Each row was made from one path, in order. Every step used is in the known rows, and no mark comes twice. Write each row's path.
Known rows
V > B: [ -7  -1  19  24  22 -16   2 -35  15  12   6 -53 -46   6  43  -8 -24  -6
  24  16 -16   0  45 -12  -5  24  19 -46 -15 -32 -17  25  10  -2  32  32
  -7  33  19]
C > K: [ -6 -11  27  27   9 -27  -1 -40 -10  28  34 -59  -3  16  14 -34 -60 -22
  36   9 -45 -23  71 -21  10   7  11 -40   9 -34   8  37  27   5   6  31
  -4  32  23]
T > Y > V: [ 15  18  33  29 -30 -50  21 -27  -7   9  34 -44  -6  60  20 -17 -19 -36
  20  17 -19 -24  43 -12  22  26  35 -45   3 -25   2  -1  19  11   2  19
  -4  14  12]
U > N > S: [ 10  11  38  -2   1   3  -6 -49   3  21  35 -24  -4   4  27  15 -18 -17
  18   9 -12 -19   7 -29  23  -7  32 -20  14 -23  -6 -21  36  -5  17   6
   3   8  -3]
Y > V > N > T: [  3  -6  19  13   0 -29  35 -14  -2  20  34 -33   6  42  24 -12   1 -26
  13  29 -25  -4  26 -24   4  15  25 -50   9 -36 -19  -4   7 -17  11  10
   0   6   8]
W > H > S > Y: [  5  -2  41  22  16 -26 -10 -52  19  42 -12 -61  -1   0  20 -30 -14 -27
  37   1  16 -41  43   0 -13  25  36 -18 -24 -28  30  60  28   8  11  32
   7  34   9]
T > Y > S: [  4   8  40  34 -29 -42   5 -41   6  17   8 -55   0  20  25 -14 -21 -23
  10   9   1 -30  43 -11  21  -4  17 -32 -15 -33   3   4  20  21  26   5
   3  26   9]
N > S > Y > V > B: [ 17 -12  15   6   8 -18  16 -32   2  18  12 -55 -30  43  20  18 -21 -39
  10  20  -1 -26  32 -18  -9  24  73 -27  52 -35   6   7  22  -9   3  10
 -34  53  20]
U > H: [  0   3  51  33   8 -16 -25 -45  17  19   9 -41  14   5  27  -9 -24  -9
  32  -3 -21 -24  38 -29  55  11   0 -14 -21 -24  -7  19  30   6  16  29
   1  50   0]
V > N > S > Y: [ 16 -16  26   4  11 -10   9 -37   5  16  32 -44  19  11  17   6 -16 -10
  -8   5 -17 -24  28 -28  19 -15  70 -36  30 -32   8  11  18  -8  43  18
 -10  41   2]
S > Y > V > B: [ 15   1   4  26  12 -34  18 -31  11  12   4 -60 -23  60  20  -8 -24 -29
  17  22 -20 -17  44 -19  -6  38  70 -45  18 -43   7  33  26  -7  -3  24
 -21  55  24]
Y > S > N > T: [ -4 -15  27  -3  -3  -2   3 -36  15  43   2 -57   1  -2  23   2  -1 -16
  13  28   5 -19  31 -20 -16 -14 -40 -21  -1 -48  -8  -1   5   5   9 -10
  16  21  11]
H > V > B > G: [ -5   9  13  38  13 -34  -7 -30   3   8   7 -50 -18  10  40 -22 -15  -7
   5  -4 -12 -15  40  -6 -13  68  16 -35  -2 -37 -44  -6   3   6  49  19
  22  40  19]
W > H > V > N > T: [ -4  -3  29  37  22 -31  -2 -27   1  34  17 -41   9  -4   6 -43   4 -12
  10   5  -8 -17  24  -6 -15  63  33 -40   7 -28 -27  17   0   6  52  34
  19   0  11]
S > Y > V > N > T > H: [ 17  -7  17  24   2 -31  27 -33   7  12  19 -39  25  56   4 -20 -13 -28
   3  11 -26 -16  15 -30  22   9  92 -33  31 -43   9  23  23  -4   7  21
  -9  20   5]
T > B: [ -3  29  25  24 -23 -18   1 -38   5   2   8 -46  -6  13  37 -19 -21   0
  39   1 -13 -22  30  -4   3   5   9 -65   1 -30   6  -3  -3  22  23  46
  14  17  27]
H > V > B: [ -1  13  11  42  15 -22  -5 -28   6  14  11 -52 -29  17  25 -17 -14 -11
  17  13 -30  -1  45  -2 -19  66  18 -42  -1 -37 -35   1   4   7  51  26
   1  46  30]
W > H > V > N: [ -4   9  33  44  20 -32  -7 -27   5  29  18 -49  12  -2  11 -41   1 -11
  13   4 -12 -24  42  -5  -5  66  24 -46  -3 -24 -24  21  16  12  53  36
  12  16   8]
C > H > S > Y: [ 13  12  38  26  16 -17  -8 -59  16  34  -5 -55  25  11  30  11 -24 -28
  28   6  -2 -26  49 -14 -42  20  29 -16 -29 -35  19  61  50  14  14  28
  -5  28  17]
N > T: [ -2 -17  32   3   2 -14   8 -36   5  40  24 -45 -14   6  15 -12 -13 -13
  29  10 -16  -7  22 -20  -2  -3  28 -19   5 -47  -4  17 -16  -2   9  28
  18 -19  26]
T > B > S: [ -2  20  37  22 -32 -15  10 -41  10   3   8 -41   0   2  64 -19 -18   0
  28   9  14 -23  28   5   3  -3 -10 -61   2 -28  10 -27   6  22  30  35
   3  21  19]
C > H: [ -4  15  48  33  13 -21  -6 -46   7  30  19 -54  14   6  28  13 -18 -18
  29  10 -15 -19  57 -24 -25  33   9 -29 -19 -33 -11  43  41  18  19  40
  -4  -9  19]
U > N > T > Y > V > B: [ 11  14   9  11  -1 -24  15 -40  -1   4  25  -8 -20  39  28 -13 -18 -21
  10  23 -15   4 -23 -24   9  24  55 -45   7 -20 -20 -18  19 -10  14   9
  13  -7   0]
S > Y: [ 16  -1  27  19   4 -23  -3 -46  15  26  16 -67   5  31   6 -10 -27 -15
  21   2 -26 -29  50 -26  14   2  69 -24   8 -49  27  44  19   6   6  36
   0  36  23]
W > H > S > Y > V > N: [  9  -2  31  24  17 -32   6 -39  16  32  -7 -50  11  18  24 -32  -6 -32
  25  11  13 -36  37  -4 -14  31  40 -35 -18 -23  21  48  35  -2  15  21
   0  41   0]
B > S > Y > V: [ 16  -7  38  21 -13 -27  24 -37  14  25  15 -56   8  37  45  -6 -17 -29
  12  21   9 -30  48 -12   8   7  28 -26  14 -43  22   1  35  -1  -1   9
 -23  42  14]
S > Y > V > B > U: [ 20  -1   4  26   6 -38  23 -29  15  17   2 -68 -24  60  25 -18 -19 -28
   9  27 -21 -15  34 -14 -14  43  69 -55  26 -35  -2  15  25  -1 -10  10
 -28  47  22]
Y > S > N > T > B: [ -5  -4  19  -1 -14  -2   3 -35  12  29  -7 -49   2   1  30  -4  -3 -10
  16  25   8 -21  19 -13 -21 -12 -41 -39   6 -42  -6 -13  -3  14  13  -3
  20  24  15]
B > G: [ -9  -2  46  10  -9 -36  -4 -39   7  22  18 -53   9  -1  48 -19 -19  -6
  17 -19   5 -43  49 -25  25   5   8 -19 -16 -40 -10  12  11   1   8  18
  39   2   3]
U > N > T > H: [  3   9  38  12   1  -3   2 -56   8  19  27 -10  13   8  18 -17 -14 -12
  20   2 -22  -2 -23 -32  34 -11  49 -13   2 -29 -12  -8  23   1  15  21
  23 -36  -8]
S > N > T > B > U > H: [ 13  -2  18 -12  -7   4  -2 -36  12  22  11 -35   9   8  30 -19  -8   3
  15  17 -16 -10 -11 -15  -7   9 -22 -54  30 -17 -13 -23 -15  14   3  15
  21  13   6]
V > N: [  1  -2  33  18   8 -17   9 -30  11  15  35 -42  19   1  29 -15 -12   2
   7   8 -31 -11  45 -27  26 -11  20 -50 -18 -31  -8  14  15  -3  47  27
   9  19   2]
Y > S > N: [ -2  -3  34   7  -6  -3  -1 -36  18  36   2 -65   6   1  28   4  -5 -15
  16  24  -1 -27  54 -20  -5 -13 -52 -27 -15 -43  -3   1  23  12  12  -8
   9  40   8]
C > H > W: [-13  13  52  44  11 -20  -4 -39   6  32  24 -52  26  12  30  -1 -32 -14
  49  10 -19 -20  59 -20 -43  61  -1 -26 -23 -36 -16  13  57  19   1  40
  13   3  19]
W > H > V: [ -6  12  40  43  12 -33 -12 -31   5  39  11 -58  -5   2   7 -38  -4 -21
  28   3  -7 -29  49   0 -13  74  17 -31   0 -30 -17  24  14  18  33  39
  12  10  20]
H > S > N > T: [ 13 -10  30 -20   2  10   1 -48  14  43  10 -42   1  -2  33  -3  -8 -21
  35  18  -5 -12  25  -7 -27 -20 -34 -12 -22 -36  17  19  -3  -3   7   4
  27  26   9]
N > S: [  5  -9  45   0  -3  -5   1 -38   0  33  29 -52 -18   2  24  17 -17 -24
  24   8  -4 -28  41 -17   7  -5  23 -14  25 -33   2  -2  10   2  15  16
 -12  18  17]
W > H: [ -9   0  49  28  14 -29  -8 -38  11  41  11 -59 -14  -6  17 -30 -10 -17
  37   5   4 -33  50 -10   2  37  15 -32 -13 -27   0  42  19  11  14  44
   7  -5  11]

Write each row's path
[ 18   4   0  17  -5 -32  27 -27   4   4  15 -39  17  61  13 -18 -14 -19
   8  17 -22 -20  12 -22  -1  16  80 -62  35 -40  11  12   9  -4   9  26
  -2  34  18] : S > Y > V > N > T > B
[ 16   2  38  43  -1 -26  -7 -29  17  23  13 -49  28   7  32 -36  -8  -2
  -3   6 -35 -11  18 -13  24  41   9 -52   5  -8 -44 -33  22  16  32  -3
  -7  46  -2] : B > U > H > V > N
[ -2   7  14  27   8 -31  23 -19   6  12  11 -49 -42  47  40  -6 -13 -30
  30  34 -16  -6  48 -13  -9  46  10 -52  -3 -32 -21   6  21  -9   3  15
 -19  35  19] : Y > V > B
[ 20 -10  27   3  -3 -18  14 -34  -1  26  23 -55  -9  46  11  17 -19 -41
  16  15  -4 -36  37 -21   0  12  67 -18  53 -39  15   5  23  -5  -6   9
 -26  42  21] : N > S > Y > V
[  2 -16  26  17  -6 -30  19 -31   4  14  24 -31  19   6  24 -20  -8  -7
 -10  13 -10  -7   8 -22  17 -17  41 -45  -3 -32 -13   0  -3   0  51   6
  15   6  -1] : V > N > T > Y > S
[  6 -11  35 -11   4   9   4 -45   8  31  28 -36  11   8  12 -11  -7 -12
  18  12 -24  -5  10 -25   8  -9  -4 -15  19 -37  -2  11  -6  11   7  26
  24 -20   1] : S > N > T > H
[-10   9  25  47  28 -32 -10 -30   7  27  -1 -55 -29   0  19 -37  -6 -16
  23   9  -1 -17  42   4 -25  88  23 -44  -2 -25 -30  26  12  13  44  40
   3  24  20] : W > H > V > B
[ -1  -7  30  16  -6  -3   2 -38  11  35   0 -48  16   3  14 -10   3 -21
   5  18  -2 -15  20 -15  -9   4 -27 -11  10 -46 -21 -13   9  19  24  -9
  16  18   7] : Y > S > N > T > H > V
[  4  -1  17  12   5 -16  30 -20  11  14  13 -44 -31  38  62   0  -8 -29
  15  44   2  -7  44  -7 -16  39 -26 -53   6 -28 -16 -15  25  -9   4   3
 -24  43   9] : Y > V > B > S > N
[ 23  13  24   1   0  -8   5 -45   3  16  29 -28   2  40  16  15 -18 -30
  11  14 -11 -27   3 -32  18   7  66 -24  35 -27   6 -16  46 -10   0   2
  -9  30  -1] : U > N > S > Y > V
[  7   9  39   9   0   0   1 -62  11  22  17  -7  14   2  26 -16 -12 -17
  25   2 -12  -2 -25 -23  24 -22  37  -6 -15 -27  -4  -4  26  -1  17  11
  26 -21 -11] : U > N > T > H > S
[ 16  -1  20 -18 -13   7   8 -46  14  33   0 -42   1   0  45 -17  -5 -13
  29  22  -2 -11   3   7 -41 -14 -35 -43  -6 -21   9 -14 -12  10   3  -1
  25  23  10] : H > S > N > T > B > U
[ 18 -14  33  -1   2 -10   0 -44   5  30  21 -59  -9  20  10  16 -24 -27
  13   3  -6 -35  36 -22   6  -5  71 -10  44 -41  21  17  15   1   9  20
 -16  38  20] : N > S > Y
[  3  -6  25  34  20 -22  -5 -35  24  15  -8 -53 -34   1  53 -24 -22  -3
  10  17 -16  -1  20 -10   9  38  14 -56  -8  -9 -37  -3  20   6  21  11
 -22  49   5] : V > B > U > H
[ -7  10  21  39  11 -31  -3 -26  -1  20  10 -35   9  -2  12 -47   3  -7
  13   3  -3 -18  10   3 -21  66  33 -61  15 -22 -25   5  -7  16  56  41
  22   4  13] : W > H > V > N > T > B
[ 21   1  12  23   4 -34  23 -28   9  13  23 -54  18  58  11 -10 -15 -24
   8  16 -29 -24  43 -29  14  14  71 -47  17 -43  12  26  30  -8   7  20
 -11  46  12] : S > Y > V > N
[ 12   2  21 -18  -8  10   2 -47  12  28   2 -35   2   1  41  -8  -8 -14
  37  16   0 -14  12   1 -33 -18 -35 -30 -15 -30  19   5 -11   5  12  12
  31  29  13] : H > S > N > T > B
[  9 -18  29  15  11 -11  16 -47  12  15  15 -24  36   5  19 -25 -10  -9
   0  -1 -18  -4  -4 -20  21 -29  68 -22  -3 -35   7  25   7  -2  44  21
  13   9  -7] : V > N > T > H > S > Y
[ -3   8  42  19   0  -3   3 -52   7  18  31  -9  20  13  19 -24 -22  -9
  34   1 -23  -3 -22 -29  22   7  42 -11  -1 -33 -17 -26  34   3   3  20
  34 -27  -8] : U > N > T > H > W
[  7  -1  15   9 -23 -24  28 -34   2  14   4 -32  -3  33  40 -18 -13 -18
  21  18  13 -15  -5  -3 -15   7  40 -49  35 -41  10 -18 -13   5   5  24
   4   7  27] : N > T > B > S > Y > V
[  5 -17  18   1  10  -8  16 -39  13  11  10 -35 -34   2  63  -9 -20  -8
  -4  30  12   4  13  -3 -13  17  -3 -45   7 -24 -10  -7   0   2  35  14
  -6  27   5] : V > B > S > N > T > Y
[ 18   5  19  22  -4 -34  16 -32   9  23  17 -63   1  64   8  -8 -21 -33
  24  15 -24 -30  50 -26   6  23  63 -33  19 -49  20  30  28  -4 -15  24
 -13  41  23] : S > Y > V
[  3   0  19   7 -22 -20  17 -34   3  24   8 -44 -15   9  33 -32 -10  -2
  24  13 -10  -5 -10   0 -20   6  28 -63  28 -28 -13 -26 -29  16   7  22
  16 -21  29] : N > T > B > U
[  7   2  16  39  -7 -32  10 -24  -3  16  23 -35  24  17  10 -25  -1 -12
 -12   9 -22  -6  16  -8  -3  30  32 -40   8 -38 -32 -21  -5   9  67   2
  17  27  14] : H > V > N > T > Y > S
[ 16  -3  51  26  -7 -18  -9 -45  26  35  -5 -53  12  -3  48 -29 -14 -14
  22   6 -12 -19  22  -4  18   6 -12 -31 -23  -8 -13 -13  28  13   1  -8
  -8  47  -4] : B > U > H > S
[  7   2  13 -19  -6   7   4 -37   4  22  21 -36  -1  11  24  -9  -9  -1
  24  18 -18  -9   8 -15 -20  -1 -19 -49  24 -35   1  -5 -24  10   9  30
  30   0  18] : S > N > T > B
[ 12   6  12  15   2 -26  29 -22   6  14  14 -40 -43  43  49  -4  -9 -32
   9  40 -10  -3  12 -10 -17  46  24 -62  29 -12 -38 -41  32  -9  -5 -14
 -32  27   5] : Y > V > B > U > N > S
[ 13 -12  44  17  -8 -18  10 -48  20  27  14 -60  10  11  44  -7 -23 -15
  10   8   9 -29  46 -13  14  -9  31 -21   4 -45  28  12  28   6  15  21
 -13  37  14] : B > S > Y
[  7 -21  42 -15  -5   7  14 -40  14  38  27 -42   3  -7  52  -1  -7 -10
   9  25  10 -11  26 -11  -5 -12 -38 -22   9 -36   6 -15   1   1  12   8
   7   6   5] : B > S > N > T
[ 15  -8  24 -16  -6  -6   6 -39   1  28  36 -38   1  21  13  -9 -13 -13
  11  17 -20  -9  14 -21  -2   2   1 -31  19 -33   3   7 -16   9   8  20
  27  -7   8] : S > N > T > Y
[  1 -11  39  -4  19  -6  -7 -46  14  52  -2 -46  -6 -15  26 -26   0 -24
  36  14  18 -26  25   0 -31  20 -20 -19 -19 -23  12  40   6   4   7  21
  24   9   2] : W > H > S > N > T
[  9 -13  44   4  -8   4  12 -43   9  30  24 -33  20  -1  42 -12  -3 -14
   3  16   5  -8  14  -6   0   5 -25 -12  21 -36  -8 -29   5  15  28   8
   8   2   2] : B > S > N > T > H > V
[ -7 -10  31  24  13 -13  12 -38  19  13   3 -50 -39  -7  70  -7 -22  -6
  13  22  10  -2  41  -2  -4  17   0 -42 -15 -30 -11   3  18  -1  39  21
 -19  38  13] : V > B > S
[  8   9  27  10 -14 -21   4 -49   5  18  20 -17   4  14  21 -12 -16 -16
   9  12  -5 -11 -17 -25  19  -7  40 -26  -4 -29 -12 -18  21   2  19  -1
  24 -11  -2] : U > N > T > Y > S
[ 30   5  27   4 -12 -19  17 -38   9  28  24 -46  -2  36  30  -9 -10 -26
   1  22 -15 -20  -3 -18   0  17  53 -49  44 -13 -15 -47  39   1 -17 -21
 -20  14   1] : B > U > N > S > Y > V
[ 19   2  13  17   7 -22  12 -43  17  20 -12 -54 -16  41  36  -7 -19 -37
  31  21  -3 -21  41  -2 -22  13  36 -27 -19 -37  24  36  31  -8   3   7
 -11  73  16] : H > S > Y > V > B
[ -9   3  33  46  23 -30  -6 -32  10  28  -3 -52 -26  -7  37 -36  -6 -16
  17  12  14 -18  40  11 -25  83  11 -41  -1 -24 -27  12  17  13  48  33
  -3  26  15] : W > H > V > B > S
[  9  -5  26  12 -22 -41  26 -28 -10  23  32 -35 -14  47  13 -18 -13 -33
  19  18 -13 -10  11 -14   3  19  49 -32  18 -36  -4   0 -11   1  -1  17
  10 -16  19] : N > T > Y > V
[  2  -6  20  25  13 -24  10 -32  20  20   2 -64 -47   4  52 -25 -18  -4
  11  23 -18   3  30  -3 -18  32  18 -65  -2 -19 -32  -4   9   6  20  11
 -17  23  17] : V > B > U
[ 13   5  38  42   2 -16   3 -45   3   4  25 -35  39  20   2 -20 -11 -18
  -6 -13 -29 -15  15 -17  33  16  77 -15  36 -32 -12  -3  24  21  57  23
  -5  24  -1] : T > H > V > N > S > Y
[ -5  -7  27  33   9 -16   6 -40   2  19  10 -31 -11  11  12 -28 -11 -17
  14   2 -21   9  -3  -9   2  32  52 -14  19 -39 -30   3 -10  11  38  29
  10 -14  17] : N > T > H > V > B
[-14  -6  22  17  17 -31  -2 -36  13   7  -1 -51 -34  -2  62 -16 -25  -2
   9  -2   7 -20  38 -17   4  28  16 -38 -17 -31 -27  18   9  -5  28  22
  18  25   6] : V > B > G
[ 17   2  29  13 -23 -28  14 -42  12  31  14 -39  -1   9  34 -31  -9 -14
  -4  19  -8  -7 -20 -12   1   0  31 -50  10 -16 -27 -47  18  13   1 -24
   7 -16  -2] : B > U > N > T > Y > S
[ 14   2  39  13 -10 -14  13 -48  15  30  23 -32   6   5  30 -34  -7 -10
   7   9 -23   0 -24 -19  15  -1  40 -40  16 -15 -28 -38  19  12  -1  -3
   6 -37  -4] : B > U > N > T > H
[ -1 -12  31  17 -21 -35  13 -38   0  30  11 -44  -8  15  16 -17 -15 -24
  10  12   4 -16  11 -13   3  -5  35 -23   4 -42  -4   2 -10   9  17   7
  14  -6  17] : N > T > Y > S
[  5 -13  36   3   9  -7  10 -31   3  17  38 -38  12  -4  30   7 -11  -9
   0   9 -17 -17  33 -24  18 -17  32 -39  15 -26  -9  -3  13  -7  49  15
  -5  25   0] : V > N > S
[ 15  12  30  31  17 -23   9 -48  13  23   1 -45  37  29  34  11 -15 -31
  16  17  -5 -23  45 -17 -41  26  32 -32 -25 -28  10  49  57   3  19  18
 -12  37   7] : C > H > S > Y > V > N
[  4   7  29   1   3  -4   1 -48   7  27  30 -18   0   7  20  -8 -14  -9
  24  11 -22  -4 -10 -32  15  -5  34 -24  -4 -33 -11  -6  15  -9  12  17
  26 -20   5] : U > N > T
[ -3 -15  36  18  10 -13  18 -38   6  15  30 -22  27   0  20 -24  -7  -3
   1   0 -26   2   3 -26  32 -20  49 -31   2 -32 -15  11   1   1  46  28
  14 -19  -6] : V > N > T > H
[ 18   7  29  20 -24 -41  28 -23 -11  -1  42 -33   5  52  25  -7 -15 -35
   0  18 -14 -22  29 -16  25  15  51 -52  21 -16  -4 -16  19   3  25   8
 -13  22  -1] : T > Y > V > N > S
[ 25   9   1  22   8 -33  20 -35  16  11   5 -53 -17  60  27 -16 -20 -26
   4  27 -22 -11  14 -21  -6  41  74 -58  25 -29  -6   1  38  -6  -9   3
 -23  45  12] : S > Y > V > B > U > N
[  7 -12  21  14 -13 -38  32 -29  -4  14  18 -29 -29  37  40 -17 -16 -30
   6  28   9  -1   3  -4  -6  26  41 -39  19 -29 -10 -13  -7  -3  13  10
  -6  -1  15] : N > T > Y > V > B > S
